Each row was made from one walk, in order. Every step used is in the known rows, and no mark comes twice. Write each row's walk.
In the rows, 128 means zero.
Known rows:
neval -> sipa: [120 123 117 136 124 140  86 134 126 127 122 118 125 131 140 122 122 136
 121 128 111 138 143 125 160 133 164 148 142]
neval -> gune -> vari: [123 128 141 112 118 106 143 129 117 135 100 128 125 114 140 118 132 129
 167 156 147 136 144 111 168 135 103 138 130]
dazo -> sipa -> kivuze -> kasaf -> neval -> gune -> vari: [132 117 143 147 109 106 170 119 126 140 127 135 135 119 109 112 129 113
 138 123 113 131 131 114 100 121 161 131 128]
ludek -> kivuze -> kasaf -> dazo: [107 151  96 130 139 143  95 115 142 113 122 127 128 117 140 152 125 145
 129 140 141 136 132 141 132 129 199 136 123]
vaduf -> neval -> sipa -> kivuze: [140 108 131 126 120 127 102 125  96 123 140 116 125 126 132 111 127 121
 127 118 116 122 134 126  95 134 153 118 130]
kasaf -> dazo -> sipa -> kivuze: [137 107 117 170 137 137 106 121 140 121 151 134 122 140 116 132 144 133
 153 152 117 126 149 123 100 124 193 127 132]
ludek -> neval -> sipa: [123 132 120 157 108 141 111 130 107 120 112 133 122 130 139 121 120 141
 107 102 107 130 133 144 166 125 149 144 126]
dazo -> kasaf -> kivuze -> vaduf -> neval -> sipa -> vari: [139 134 116 134 165 122 110 129 149 127 101 140 126 135 109 116 122 119
 127  81 131 111 140 139 101 121 110 115 123]
gune -> vari: [122 139 139 121 138 137  91 132 139 135 110 129 120 118 126 112 123 129
 158 156 150 138 141 119 175 132 128 131 132]
kasaf -> dazo -> sipa -> kivuze -> vaduf -> vari: [128 116 120 163 140 126  97 125 134 125 148 131 113 144 116 128 147 128
 157 145 134 115 138 124  92 119 109 120 131]
neval -> gune: [125 117 133 121 117 113 128 128 123 132 116 126 126 130 148 138 144 139
 151 145 133 138 139 114 150 135 123 144 130]
dusu -> gune -> kivuze -> kasaf: [121 125 143  99 114 117 173 129 126 105 153 134 144 129 118 132 122 122
 113 148 132 141 113 135 128 131 181 128 132]
vaduf -> neval -> gune -> kivuze -> kasaf -> dazo: [139 126 133 116 102 120 194 123  95 127 146 121 133  99 127 150 124 139
 133 153 143 121 114 127  95 141 113 114 120]
kasaf -> vari: [125 112 128 133 151 118 106 137 153 137 130 125 123 139 132 130 142 128
 158 152 140 131 142  99 161 120 129 129 129]
dusu -> gune -> kivuze -> vaduf -> neval -> sipa: [136 120 142  84 117 120 149 133  99 102 146 122 136 133 123 116 119 113
 113 138 127 123 115 152 125 132 110 117 135]
dazo -> kasaf -> kivuze: [138 125 123 141 160 130  97 127 179 123 123 152 133 148 116 132 129 126
 138 102 118 134 144 131 114 123 184 129 123]
ludek -> vari: [118 141 137 150 138 134  71 131 138 131 130 123 109 133 138 135 140 129
 158 131 123 134 135 124 149 128 181 132 130]
vaduf -> neval -> sipa: [141 120 129 124 115 141  99 128 104 129 135 113 125 118 131 123 118 134
 123 122 121 125 129 125 113 137 152 125 128]
gune -> kivuze -> kasaf -> dazo -> sipa -> vari: [121 136 122 149 131 142 195 131 132 126 142 125 130 106 110 142 119 141
 124 152 136 130 117 133 127 128 142 120 130]
dazo -> kasaf -> neval -> sipa: [129 131 108 139 130 150 110 127 169 141 114 142 134 140 118 137 120 128
 109  99 100 138 144 121 145 127 195 146 127]
gune -> kivuze -> vaduf -> vari: [116 135 142 109 141 131 125 143 126 127 141 120 118 139 138 127 130 129
 135 143 147 127 105 143 152 126   4 117 135]
dazo -> kasaf -> vari: [123 117 119 147 153 128 115 131 184 139 125 143 125 143 113 132 136 131
 149 117 131 136 147 107 154 119 174 131 129]
kivuze -> vaduf -> vari: [111 142 132 122 146 125  58 138 136 136 125 122 107 146 138 129 140 136
 140 129 164 120 115 125 144 123   4 128 128]
sipa -> vari: [121 121 122 136 162 134 104 136 139 132 105 122 111 132 134 122 145 142
 147 131 153 130 140 109 158 126 119 128 124]
gune -> kivuze: [128 122 140 121 134 148 138 138 134 121 149 122 130 131 137 132 126 133
 132 152 124 144 120 139 162 132 124 126 136]

Write each row's walk:
[132 136 135 106 128 146 134 136 106 123 142 111 126 121 132 121 115 127
 113 133 128 120 111 155 140 133  44 114 137] | gune -> kivuze -> vaduf -> neval -> sipa
[137 137 141 105 135 150 133 136 117 125 145 116 123 125 130 128 122 131
 121 141 140 122 107 151 138 132  39 110 131] | gune -> kivuze -> vaduf -> neval
[120 144 125 121 111 144 177 133 128 132 139 123 144 114 126 143 106 128
  93 138 113 135 110 133 144 132 135 135 131] | gune -> kivuze -> kasaf -> neval -> sipa
[128 121 137 117 110 122 187 125 126 104 164 136 144 125 106 137 120 124
 120 156 123 134 118 138 110 129 204 126 132] | dusu -> gune -> kivuze -> kasaf -> dazo -> sipa
[138 125 146 106  98 118 190 126  95 130 144 119 135 103 131 138 122 137
 129 140 139 127 109 128 103 140 104 116 121] | vaduf -> neval -> gune -> kivuze -> kasaf
[152 131 138 106 146 107 104 128 116 123 117 129 131 134 133 126 132 116
 140 124 140 106 126 136  86 127  50 113 117] | kasaf -> kivuze -> vaduf -> neval -> gune
[135 114 117 126 124 135 107 129 127 132 119 129 135 145 139 124 131 110
 113 123  96 128 142 116 131 127 160 138 131] | kasaf -> neval -> sipa -> kivuze
[141 136 120 131 152 127  96 127 154 124 115 143 131 138 111 123 117 119
 121  86 119 115 137 144  98 124 125 121 125] | dazo -> kasaf -> kivuze -> vaduf -> neval -> sipa
[119 140 121 122 123 139 197 136 124 135 123 121 139 111 125 137 110 128
  98 134 123 131 112 128 146 129 116 129 127] | gune -> kivuze -> kasaf -> neval -> sipa -> vari
[127 125 133 146 102 120 146 126 105 124 110 140 123 129 145 131 138 144
 131 116 125 131 130 135 157 127 116 141 118] | ludek -> neval -> gune
[122 128 125 138 128 120 123 120 142 131 136 136 133 138 126 133 139 119
 112 124 127 130 127 112 106 124 164 130 125] | sipa -> kivuze -> kasaf -> neval
[123 144 130 119 118 147 175 132 140 134 145 129 142 119 125 148 113 132
 100 144 126 139 106 130 141 131 130 129 124] | gune -> kivuze -> kasaf -> neval
[117 153 111 136 106 138 129 125 140 143 119 128 139 115 123 150 113 132
  88 124 119 130 121 113 132 131 166 150 125] | kivuze -> kasaf -> neval -> sipa
[107 148 111 121 135 140  93 118 142 118 118 126 129 119 145 138 121 144
 123 121 137 144 123 144 141 128 184 139 125] | ludek -> kivuze -> kasaf
[135 125 123 122 125 135 173 129 160 140 118 147 139 136 125 142 129 125
 125 114 110 140 132 125 143 129 152 136 123] | dazo -> kasaf -> neval -> gune -> kivuze
[134 139 134 109 125 125 104 127 110 134 120 117 116 124 135 133 137 137
 131 129 154 111 119 134 121 134  26 122 125] | kivuze -> vaduf -> neval -> gune
[121 125 143 104 120 102 167 139 108 131 123 120 125 131 149 132 138 129
 149 148 147 129 115 132 151 131   4 126 134] | neval -> gune -> kivuze -> vaduf -> vari
[131 115 137 158 118 128 134 119 142 135 146 136 134 133 109 120 133 121
 120 114 105 133 126 119  91 118 186 133 128] | dazo -> sipa -> kivuze -> kasaf -> neval
[121 131 131 126 119  99 159 118 125 134 115 137 137 124 127 122 135 110
 130 134 136 126 132 108 115 127 135 129 124] | sipa -> kivuze -> kasaf -> neval -> gune -> vari
[112 150 100 116 124 141 106 119 134 124 108 126 140 119 145 139 112 130
 104 115 116 138 124 138 140 128 189 144 123] | ludek -> kivuze -> kasaf -> neval -> sipa
[147 112 148 102 107 121 173 129  94 128 142 118 131 114 139 132 128 133
 142 142 131 129 117 130 111 140  99 114 123] | vaduf -> neval -> gune -> kivuze
[113 151 106 136 120 133 143 128 135 144 105 126 134 113 122 144 117 133
  94 120 128 126 124 107 133 129 151 144 122] | kivuze -> kasaf -> neval -> sipa -> vari
[131 122 135 124 146 123  81 124 119 123 138 123 115 147 132 112 147 119
 132 120 143 114 128 136 102 125  74 111 130] | sipa -> kivuze -> vaduf -> neval
[151 134 130 114 150 121  80 130 118 118 119 125 130 135 129 118 120 113
 126 117 128 105 129 140  91 127  66 115 123] | kasaf -> kivuze -> vaduf -> neval -> sipa
[116 125 117 166 110 110 145 125 106 120 117 136 129 127 129 113 125 125
 110  98 113 120 133 131 139 116 150 133 127] | ludek -> neval -> sipa -> kivuze -> kasaf -> vari
[142 105 146 142 120 114 127 121 114 130 138 125 121 135 120 105 143 121
 144 112 118 119 127 133  86 121  96 120 132] | dazo -> sipa -> kivuze -> vaduf -> neval -> gune
[128 121 109 143 134 140 117 125 162 136 117 146 134 148 119 127 128 118
 111  92  95 135 147 122 130 124 199 139 130] | dazo -> kasaf -> neval -> sipa -> kivuze
[132 121 128 131 112 122 119 121  99 126 142 117 129 115 125 118 120 125
 114 112 122 120 125 124  86 134 158 121 129] | vaduf -> neval -> sipa -> kivuze -> kasaf
[130 125 141 112 134 103 115 123 103 127 117 126 118 131 132 102 142 110
 151 129 152 112 133 129 111 128  42 110 130] | sipa -> kivuze -> vaduf -> neval -> gune -> vari
[134 108 135 156 145 140 121 133 140 136 121 124 115 128 115 112 137 138
 150 119 126 134 135 118 134 120 153 130 128] | dazo -> sipa -> vari
